Each row was made from one walk, in order. Every step used is in the known rows, and no mark comes twice. Write each row's walk.
Known rows
zofe balu: [  2  -2   1 -10   4   3   1   1   2   4   4   5   2   2   4  -6  -4  23
  -4   1  -3  -1   1  -1  -3   4   3   5   2 -13  -7   1  -1  -6   4  -7
   4  -3  -2   0   2  -1   2  -8   2   4   3   2  -5  -2]
bogos zoso: [-4  6  1  2  2 -2 -1  3 -4  0 -1  0  4 -2 -1 -8  1 -5  2  2 -3 -3  5  0
 -4  0 -3 -4  4  4 -4  4 -3  0  2 -2 10  1 -2 -1 -9  2  2 -2  1  1  5  2
 -6  0]
koge zoso bisu nurinop: [-16  16   4   7   1  -4  -2   1  -2  -4   4  -6  -6   3  -4 -17   2 -27
  -7   1  -3  -5 -10   5   0   8   6  -1   0  -4  10   0   8  -8  -4   9
 -23  -2   1  -9  -4  -3   3 -27 -14   0 -15   5  16  -2]
zoso muneba nurinop: [  4   2   1   4   0  -7   2   1  -2  -3  13   1  17   0  -4   3   5 -18
   2   6  -3  -3   0   4 -14   4   3   3   0   2  -2   3   7   9  -4   7
 -10  -7   5  -2   2  -5   1 -35  -5  -3  -8   0   7   1]
gobagak zoso muneba nurinop tupog davik: [  2  17  11  -1   3  -9   4  -4  -6  -3   4  -7   5  -1 -22  11   4 -13
   7  15  -5  -6   0   2 -11   4  -3   1  10 -19 -11  -5   5   8  -8  10
  -2  -1  -1  -6  -8 -17   0 -46   3   0  -6 -18   5  -9]
gobagak kurab bogos zoso: [ -5   9  -2   2   0   6   0   9  -8   2  -7  -5   8  -2  -1 -11   4  -3
  -2  -5  -4  -3   4   2  -1  -6  -6  -6   1  11  -2  12   1  -1   0  10
  12  -3  -3  -4 -11   7   2   0   3  -6  11  10   0  -6]
nurinop bisu: [ 0  2 -1  0  0 -7  2 -3  2  0 -2 -5  2 -2  1  2  0  0  0  5 -5  2 -4 -1
 -6 -6 -1 -2 -4  0 -5  1  4 -3  5 -6 -7  4  2  3 -6 -8 -4  6  4  0 -9  1
  6 -2]
mopada koge: [ -3  -4   0  -4   1  -3   0  -3   0  -1  -1  -3  -6  -4   5   7  -2  -3
  -1   0  -1  -2  -3  -1   3 -11   0   1   3   1  -1   5   0   2  10   2
  -6   3  18   0 -11  -2   1  -3   1  -6  -6   8  -5  -1]
lemab tiru: [  4  -3   2  -3   0   4   0   3  -5  -1   2  -5   0   0  -1  -1   0 -13
   2  -7   6   2   2   4  -2  -4   1   3  -3  -5  -4   0  -7   3   1  -3
  11   2  10   2  -5  -2  -4  -7  -1  -6   1  -3   0   4]
koge zoso bogos kurab tupog davik losa: [ -9  20   5  -1   2  -4   4   4  -6   2  -1  -9   7   1 -16   5  13   3
   6   2   8  -5  -9   8  15  10  -2  -4   6  -5  -7   4   4  -9   4  18
 -16  -9 -15  -9  -9  -6  -3 -28   1  11  -3 -14  -3 -10]
koge zoso muneba: [-14  14   3   5   0  -6   1   3   0   0  11   2  -8   0  -6  -5   7 -16
   2   1   2  -4  -4   5   4   4   1   7   1  -7   5   0  12   4  -6   8
 -20  -9   9  -1  -4  -6   2 -31  -4   1  -5   0  -4  -4]
muneba nurinop gobagak zoso: [  5  15   4   1   0  -1   6  -6  -8  -5  -5  -5 -15  -3  -9  -7  -1  -6
   3  16  -6  -1   7   2  -7  -4  -3  -4  10  -4  -6   1  -4   8  -3   6
   4   5  13  -7 -10  -4   1  -3  -4   3 -12   6   0  -6]
balu zoso bisu nurinop tupog davik: [ -9  16   9  -3   3  -6  -1  -7  -9  -6  -6  -5  17   4 -17 -10   1 -11
  -3   3  -6  -8  -6   0 -11  10  -2  -9   3 -24   5  -4   0 -11  -7   0
  -2   4 -21  -7  -6 -10   1 -21  -2   5  -7 -16  18  -4]
gobagak zoso: [ -6  11   2   1  -1   4   0   0  -5   1  -1 -10  -9  -6  -3  -3   1  -5
  -4   1  -3  -1  -1   0   4  -3  -3   0  10  -5  -5  -3  -1   4   0   1
   4   3   5  -4  -5  -2   1  -5   4  -1   4   2  -6  -5]
bogos kurab gobagak zoso muneba nurinop bisu: [-14  19   3   6   0 -15   8   1 -14  -1   3  -8  30 -12  -7  -5   4 -20
   9   5 -13  -2  -4   7 -15  -7  -3  -3   7  12 -30   3   7   4   2   3
 -19   3   4  -7 -15  -9  -4 -16  -1   6 -24  18   4  -7]
tupog davik losa: [  6  -1   6   2   1  -5   7   2   2   1  -3  -5  14   1  -3  11   7  12
   9   8   7   2  -4  -5  -6   7   2  -9   5 -14  -1  -6  -3   3   4   7
   3   0 -30   3   7  -4  -2 -28  -6  10   4 -19  -2  -3]
nurinop tupog davik: [  4   3   8  -6   4  -6   2  -5   1  -1  -8   2  -4   5 -15  12  -2  10
   9   8   1  -2   0  -2   0   3  -4  -2   1 -16  -3  -6  -2  -5  -3   1
   4   1 -11   0  -5  -9  -2  -6   3   3  -2 -19   4  -6]
gobagak zoso bogos kurab tupog davik: [-10  26   4  -8  -1   0  -3  -1 -13   3  -6 -16   7  -4 -15   9   7   1
   6   2   1  -4  -5   4  15  -1  -7  -2  10  -4 -13   9  -1  -5   0   4
  -2  -2  -1 -13  -9  -6  -2  -9  11   4   2  -4  -4 -10]
mopada koge lemab: [ -8  -6   1  -1   1  -1  -5  -3   2   3  -4 -11   1   1   6   3  -3  13
  -7   6  -4   3  -4  -1   3  -4   2   3   3   2  -4   4   1  -1   3  10
 -15   2  23   0 -16   2   4 -13   0   6 -10  -2  -7   0]
balu zoso: [ -5   8   0   0  -1   4  -2  -1  -6  -2  -1  -2  11  -3  -2 -14   2   1
  -8  -4  -4  -3   2   1  -4   3  -2  -4   5  -9   1   0  -2  -1  -2  -1
   6   0  -1  -1  -5   0   1   5   6   2   6  -3  -6  -1]
bisu nurinop gobagak: [ -1   7   1   2   0  -7   5  -8  -5  -7  -5   4 -13   1  -3  -4  -3  -6
  11   9   1   1  -2   0  -6  -1   1  -8   2   2   4   6  -2   0  -6   2
   0   1   3  -2  -2   0   3   6 -13   5 -15   4  10  -2]
koge mopada: [ 2 -5 -6  9 -1  0  2  4  3 -5 -5 -1  2  1  0 -2  0 -3 11 -2  5  1  3 -1
  6 -2  3 -8 -1  4 -1  4  1  4 -5 -3  2  1  5  3 -8  3  0  5  1  1 -1 -3
  4 -1]
nurinop bisu zoso fugi: [-17  20   1 -11   0 -17   3  -2   9   3   7  -7 -14  -6  -6  -7   1   4
  -5  10  -2   3  -9   4  -2   1   3   2   1  -8  -6   6   5  -9  -4   0
  -9  -1  -6   1   2 -13  -1 -13   2  -1 -12   6  14 -15]
kurab tupog: [ 3  6  2 -9  3 -3 -3 -5 -1  1  0 -1 -3  0  1  9  0  0  3 -5  1 -1  1  0
  8 -3 -2  7  4  3 -5  1 -1  0  5 -3 -4 -3  9 -3 -6 -6  0 -1  4  0  1 -1
  4 -1]
zofe balu zoso muneba: [ -7   9   3  -8   3   1   1   1  -5   2  13   4  21  -1   0 -16   4  13
  -7  -5  -6  -6   0   0 -11   7   0   4   6 -23  -4   2   5   0  -2  -9
   1  -8  -2   0   1  -5   4 -28   5   8   8  -1 -13  -3]
zofe balu zoso muneba nurinop tupog davik: [  5  12  10 -12   7  -5   3  -4  -5  -1   8   6  28   5 -18  -5   2  16
  -2  10  -9  -9   3   1 -22  14  -1   1   7 -37 -11  -1   3  -3  -6   1
   5  -8 -10  -3  -6 -15   1 -44   6   6  -1 -20   0  -8]
kurab gobagak zoso bisu: [-13  17   9  -1  -1  -3   2   0  -9   2  -3 -11  -1  -7   0 -15   0 -14
  -2  -6  -9  -5  -3  -3   3  -8  -3   4   9   0  -7  -6   1   3   1  -7
 -14   9  -6  -9  -5  -1   1 -12  -8  12 -11  15   5  -4]
zoso bisu nurinop: [ -8   5   2   4   0  -5  -1  -1  -5  -3   3  -5   9   1   1  -9   0 -23
  -3  -2  -3  -3  -8   0  -7   4   4  -4  -2   1   7   1   4  -5  -2   0
 -13   2  -9  -6   4  -1   2 -21 -12   0 -10   5  19   2]
fugi zoso bogos kurab: [-13   5  -7  -3  -2  -1  -1   5 -13  -2  -5   1  21  -3  -7 -22   4  -2
 -10  -8  -4  -7  -1   8   1   6  -5  -6  -2   4  -4   9  -2  -5  -3   2
   2  -4  -8  -6  -6   5   0   8   8   6   3   8 -10  -3]
koge zoso fugi: [-11  14  -1 -11   0  -4   2   4   5   1   7   0 -17  -1  -8 -12   2  12
  -9   6   1   0  -4   6   8   9   7   6   5 -11   1   3   4  -7  -3   9
 -11  -8   5  -2  -1  -3   3 -28  -3  -2  -6   1   2 -12]
zofe balu zoso muneba nurinop: [  1   8   2  -6   3   1   1   1  -6   0  16   3  31   0  -2 -17   3   6
 -11   3 -11  -7   3   3 -21  12   3   3   7 -21  -8   4   5   2  -2   0
   0  -9   2  -3  -2  -6   4 -37   2   3   1  -2  -4  -2]
koge zoso balu: [-11  12   2  -2  -1   0   1   3   2   3  10   4 -17  -3  -8 -14  -2  12
  -3   0  -4   0   1   6   7   4   5   5   5 -12   2  -2   9  -9   0   5
 -14  -7   6  -3  -5  -2   3 -31   0  -1  -8   3  -7  -8]
muneba nurinop bisu zoso bogos: [ -6  21   4   3  -2 -11   0  -4   3  -1   6 -12 -10  -3 -10  -9   6 -25
 -14  14  -7  -1  -9   8  -9   1  -1  -1  -3   2  -3  12  10  -6  -7  12
 -13  -3   3  -6  -8 -10  -3   0   0  -2 -21   5  19  -8]
muneba nurinop gobagak kurab tupog davik: [ 12  13   5  -9   3  -6   6  -8  -5  -3 -17  -1   6   4  -7  14  -2  13
  24  20   0   1   6   1  -4  -4  -3  -6   3  -9  -3  -1  -5   1  -1  11
  -1   1  -1  -7  -6  -8   2  -5  -9   4 -12   0  10 -10]
muneba nurinop bisu: [  8   2  -1   2   0  -8   3  -2   1  -3   0  -6  13   0  -1   0  -1  -7
  -5  13  -9   2  -1   2 -17  -2   2  -3  -3   2  -9   3   4  -2   5   3
  -8   2   6   0  -7  -8  -4  -3   1  -4 -17   1  14  -1]
zoso bisu nurinop gobagak: [ -6   8   2   2   0  -8   5  -7  -7  -6  -4   0  -8   3  -3 -10  -1 -17
   8   7  -1  -4  -4  -1  -7  -2   1  -6  -3   0   9   3   2  -1  -4  -6
 -13   6  -4  -6   1  -2   2 -10 -17   9 -20  10  18   0]
zofe balu zoso bogos kurab tupog: [ -8  16  -2 -17   3   8  -4   0 -14   4   4  -1  21  -2  -6 -18   3  20
 -12 -12  -7  -9   0   8   7   8  -5   3   6  -7 -17  13  -1 -15   3  -6
   2  -8   3 -10 -11  -2   1   2  16   7   6   5 -10  -5]
nurinop bisu zoso bogos kurab gobagak: [-26  25   5   2  -1 -15   4  -2  -6   2  -2  -5  -1  -9  -9 -14   4 -15
   2   0  -6  -2 -10   9   4  -6  -6  -3  -3  15 -17  12   6 -12  -5   3
 -19   1  -8  -7 -12  -3  -5  24  -1  12 -24  19   8 -10]

Write each row's walk
[  0  16   5   2   0  -2   5  -4 -10  -3  -4  -9  -9  -1  -9 -12   1 -17
   1  14  -8  -6   4   2  -7  -5  -3  -2   5  -6   0  -2   1   6  -1  -1
 -10  10   6 -10  -6  -7   0 -18  -8   7 -17  11   8  -4]  muneba nurinop gobagak zoso bisu
[ -5   9  -2 -24   2   3   1   3   0   4   9   2  11  -3  -2 -23  -2  40
 -18   0  -7  -3   1   2  -6  13   5   3   9 -27  -8   5  -4 -11   0  -8
  10  -6  -7   0   3  -2   4 -24   6   4   8   0  -6 -11]  zofe balu zoso fugi
[ -8  16   5   0   0  -2   5  -4  -9   0  -7  -9 -19  -3  -7 -12   1 -10
   6   7  -4  -6   1  -2   3  -9  -6   0   3  -8   4  -4   1   6  -1 -10
  -9  11   3  -7  -4  -6   1  -9  -5  11 -10  12   0  -4]  nurinop gobagak zoso bisu
[-14  12  -5   2  -3   7  -1   4 -14   0  -1  -5  22  -4 -11 -21   7  -3
 -10  -7  -4  -7  -2   9   1   6  -6  -8  -1   2  -4  10   1  -9  -5   4
   2  -2  -3  -7  -8   5  -1  11  10   5   2   3  -9  -2]  balu zoso bogos kurab
[-15  15  -3   2  -4   6   0   5 -14   2  -1 -12   2  -7 -12 -11   6  -9
  -6  -3  -3  -5  -5   8  10   0  -6  -4   4   7 -10   7   1  -5  -3   7
  -1   1   2 -11  -8   3  -1   2   9   1   1   8  -9  -6]  gobagak zoso bogos kurab
[  6   3  -2   2   0   1   9  -1  -5  -4 -13   3   0   0  -4  -7  -3   3
  13  17  -3   0   6   4 -10  -4  -2  -7  -3   2   1  -2  -3   2  -3  14
   0   4   4  -4  -5   2   2   6 -11   0 -14  12   6  -6]  muneba nurinop gobagak kurab
[-20  27   1  -4   1 -12  -2  -4  -5   2   1 -10  -5  -6 -11  -1   5 -17
   0  -2  -1  -3 -10  11  11  -4  -7   1  -3  12 -14  14   7 -14   0   3
 -18  -3   6  -9 -13 -12  -5  15  12   2 -13  11   9  -9]  nurinop bisu zoso bogos kurab tupog
[  5  10   7 -10   3  -6  -4  -7   0   0  -5  -4   7   4  -4  20   1  11
  11   3   4   0   0  -3   6  -1  -1   2   6 -11  -3   1  -2  -1   3  -3
  -2  -3  -4  -3  -2  -9   0 -10   2   3   2 -12   3  -4]  kurab tupog davik
[-23  19   7   0   3  -7   5  -1 -19  -3  -7  -4   5  -7 -14 -17  -4 -24
   4  -9 -11  -7  -7   6   1   0  -4  -3   8  11 -21  -5  -1 -10  -3   3
 -12   9  -8 -15 -15  -3   0  -7  -6   9 -19  14  15  -6]  bogos kurab gobagak zoso bisu nurinop tupog
[-15  10  -1  -5  -2  -5   2   2 -15  -2  -8   4  21  -7  -4 -26   2  -1
  -7 -13  -9  -7   0   6   2   1  -5  -3   3  11 -12   9  -4  -4  -4   0
  -3  -3 -12  -7 -10   9   0  15  -1  16  -7  15  -7  -4]  fugi zoso bogos kurab gobagak
[-17  18   4  -2   0 -13   2  -3   5   4  10  -2 -14  -9  -6  -8  -3   5
   1   5  -6   3  -4   5  -2  -4   1   1   0  -9  -4   1   9 -11   0  -4
 -12   0  -5   0  -3 -12  -1 -17   5   0 -15   9   4 -11]  nurinop bisu zoso balu
[ 10   3   2   1   1  -5   6  -6  -3  -5  -4   5  -6   3  -6  -3  -2   0
   6  16  -3  -1   7   2 -10  -2   0  -4   0   1  -1   3  -2   5  -3   4
  -1   2   8  -2  -5  -2   0   3  -8   4 -17   4   7  -1]  muneba nurinop gobagak
[  1  11   4 -10   2  -1  -1  -2  -2   2 -13  -5  13   2  -1  17   0  14
  18   4   4   2  -1  -2   6  -3  -3  -2   3 -10  -2  -5  -3  -3   2   7
  -1   0  -9  -5  -2  -6   2  -7   0   0   4  -3   4  -8]  gobagak kurab tupog davik
[-17  16   6  -2  -1  -5   0  -1   3   4  12   3 -16  -6  -7 -10  -2   5
   1   0  -2   1   0   6   4   2   2   3   4  -9   1   0   5  -8  -5   2
  -5  -4  -6  -3   3  -5   3 -24   1   0  -6   8  -3  -9]  bisu zoso balu
[  0   9   1   2   3  -3   4   6 -11  -1   3   1  11   0 -15  -6   6 -22
  -1  -1  -8  -9   6   7 -14   0  -7   0   0  11  -9  10   8   4  -6  18
   4  -8   4  -6 -17  -3   1 -30   3 -10   1   2  11  -8]  gobagak kurab bogos zoso muneba nurinop tupog
[  5  11  -1   3   0   1   6   3 -11  -3 -11   1   2   0  -6 -14   2  -4
   4  10  -7  -4  11   4 -12  -7  -7 -10   2  12  -3  15  -1   4  -3  14
  12  -1   6  -7 -15   6   2   2  -6  -3  -5  13   6  -7]  muneba nurinop gobagak kurab bogos zoso
[ -8  21   7  -4  -4   1   2  -2  -9   2  -1 -12 -15  -9  -4 -13   3  -8
  -8  -5  -8  -3  -4   0   8  -6  -5   3  11   5  -9   5   2   3  -6   3
  -5   0   2  -9  -9   4   2   4  -3  11  -8   9   1  -8]  kurab gobagak zoso bogos
[  8  -2   9  -2   5  -7   9  -2   2   1  -6  -1   1   2 -14  12   3  12
  10   8   5  -1  -3  -3  -4   8  -2  -6   4 -16  -6 -11  -3  -1   2   8
   5   2 -27   3  -2  -9  -3 -24   0   9   3 -26   3  -6]  nurinop tupog davik losa
[  0  18   5  -8   2  -8   4 -10  -7  -5 -18  -1  -1   3  -4  13  -3   9
  28  13   4   3  -2  -1   1  -4  -2 -10   5  -8   2   1  -6  -3  -4   9
  -1   0  -7  -6  -4  -5   4   1 -13   6 -11   1  14 -11]  bisu nurinop gobagak kurab tupog davik
[-14  16   4   5  -1  -1  -2   0  -9  -2   2 -15   0  -4  -2 -12   1 -28
  -6  -1  -6  -4  -9   0  -3   2   1  -3   7  -3   1  -1   2  -2  -2   2
  -9   6  -3 -11  -1  -3   3 -26  -7   0  -7   7  14  -2]  gobagak zoso bisu nurinop
[-11  17   7   7   1 -12   1   0   2  -2  16   0   3  -2  -8  -2   7 -30
   2   8  -1  -3  -2   8 -10   6   2   4   2   0   0   4   9   7 -11  14
 -11  -8   2  -4   2 -10   2 -33  -6  -2 -10   4   8  -4]  bisu zoso muneba nurinop
[ -1   4   0  -1   1 -10   0   1  -6  -5   7   4  28  -2  -2 -12   4 -17
  -8   1  -8  -6   4   3 -18   8   1   2   4  -6   0   2   3  12  -4   4
  -4  -8   0  -1  -3  -5   3 -35  -2   2  -3   1  -1   0]  fugi zoso muneba nurinop
[ -6   3  -2 -10  -1  -4  -1   1  -4   0   3   7  10  -6  -2 -20  -5  19
  -8  -7  -9  -2   6   1  -4   4   2   0   6 -14   0  -1  -1  -3   2  -7
   4  -4  -8   0  -1   0   4 -25   6   4   2   5 -11  -5]  fugi zoso balu
[ -7   7   3  -9   4   6  -1   2  -6   3   4  -3  20   1   1 -26   0  13
 -14  -5 -10  -9   0  -1  -8   7   0   2   2 -24   0  -2   1  -9   3 -14
  -3   2 -10  -5   0  -3   2 -19   3   9   4   5  -4   0]  zofe balu zoso bisu
[-11  11   2   5   2  -6  -2   2  -8  -3   2  -6  11  -1   0 -16   2 -28
  -1   0  -6  -7  -3   0 -11   4   1  -7   2   5   2   6   0  -5   0  -2
  -3   4  -9  -7  -5   2   4 -24 -11   2  -6   8  13   2]  bogos zoso bisu nurinop
[-11   4   1   1   1  -4   4   3  -9   1  -6   6  20  -4  -1  -6  -2   3
  11  -7  -3   0   1   5   2  -2  -2  -4   2  15 -18   2  -3  -5   1  -1
  -6   2  -7  -4  -6   6  -2  15  -4   9 -11  15  -3  -1]  bogos kurab gobagak
[ -4  10   2  -9   2  -8   3   1 -11   0  -8  -6  31  -3  -9  -1  10   9
   1  -6   3  -6  -4   2   4  10  -5  -9   8  -7 -10   5  -6  -3   6   6
   1  -6 -27  -6  -5  -3  -2 -22   6  16   8 -12  -7  -7]  fugi zoso bogos kurab tupog davik losa
[-12  18   0   2  -3   4   3  -2 -17  -5 -10  -6   8   0  -4 -28   4 -14
  -5  -4  -7  -6  -3   3  -8  -4  -5 -12  -1  -3  13  11   4  -4  -9   7
  -4   0  -5 -10  -6   3   3  -1  -9   3  -9  15  17  -8]  balu zoso bisu nurinop gobagak kurab bogos
[-19  17   3  -3  -2  -1   5   4 -14   5   2   1   9 -15  -8 -15  -5  15
   8  -8 -10   0   4   6   6  -5  -1  -2  13   5 -24  -2  -1  -7   3  -2
  -4   3  -5  -9  -8   3   1 -16   2   8 -10  20 -13 -10]  bogos kurab gobagak zoso balu
[ -2  11   1 -12   0  10  -2   0  -6   3   6  -3   6  -1  -2 -26   3  19
 -22  -4  -8  -7  -1   1  -3   8  -2   1   5 -20  -2   9   2  -9  -3  -5
   6  -7  -3  -4  -4   3   3  -3   8   8   7  -2  -8  -4]  zofe balu zoso bogos
[ -6   9   3   2   1  -2  -3   5  -8   2   3  -7   8   2  -3 -14   7 -19
 -11  -8  -6  -9   2  -1  -2  -4  -5   0   0   7   3  14   5   0   2  -7
  -2  -1  -4  -7  -8   1  -1 -19   0   1   3   6   7   1]  kurab bogos zoso bisu
[ -1  11  -1   6   0  -2   2  10 -10   0   6  -3  25  -2  -4  -8   9 -22
   0   0  -7  -6   4   6 -16  -1  -4  -3   0  12  -4  15   8   8  -4  17
   2 -10   2  -6  -9   2   3 -34  -3  -9   3   9   6  -6]  gobagak kurab bogos zoso muneba nurinop
[ -3  14   1  -8   1  -4  -3  -2  -9   2  -4  -6  16   2 -12  13   6   5
   9   0   4  -4  -4   5  11   2  -5  -3   1   0  -8  11   0  -9   0   2
  -7  -6  -6  -9  -5  -4  -3  -5   6   5  -2  -6   1  -5]  zoso bogos kurab tupog davik
[ -2  14   3   5  -1  -3   2   1  -7  -2  12  -9   9  -6  -7  -1   6 -23
  -1   6  -6  -4  -1   4 -10   1   0   3   9  -3  -7   0   6  13  -4   9
  -6  -3  10  -6  -3  -7   2 -38  -1  -3  -5   1   1  -4]  gobagak zoso muneba nurinop
[-15  17   5   3   1 -12   1  -4   5   0   1  -6 -12  -4  -3  -3   1 -12
   0   7  -2   2  -7   3  -2  -4  -2   0  -2  -3  -4   2   5  -6  -2   1
  -9   3  -1   0  -6 -12  -3   9   3   1 -11   6   7  -7]  nurinop bisu zoso
[ -5   9  -3 -12   1  -7   1   5   0   2   6   0   0  -4  -4 -11   1  10
  -2   5  -2  -2   3   1  -3   5   2  -1   7  -2  -6   8  -4  -3   1  -3
  11  -2  -5   0  -1   1   3 -24   0  -1   4   3   0  -8]  bogos zoso fugi
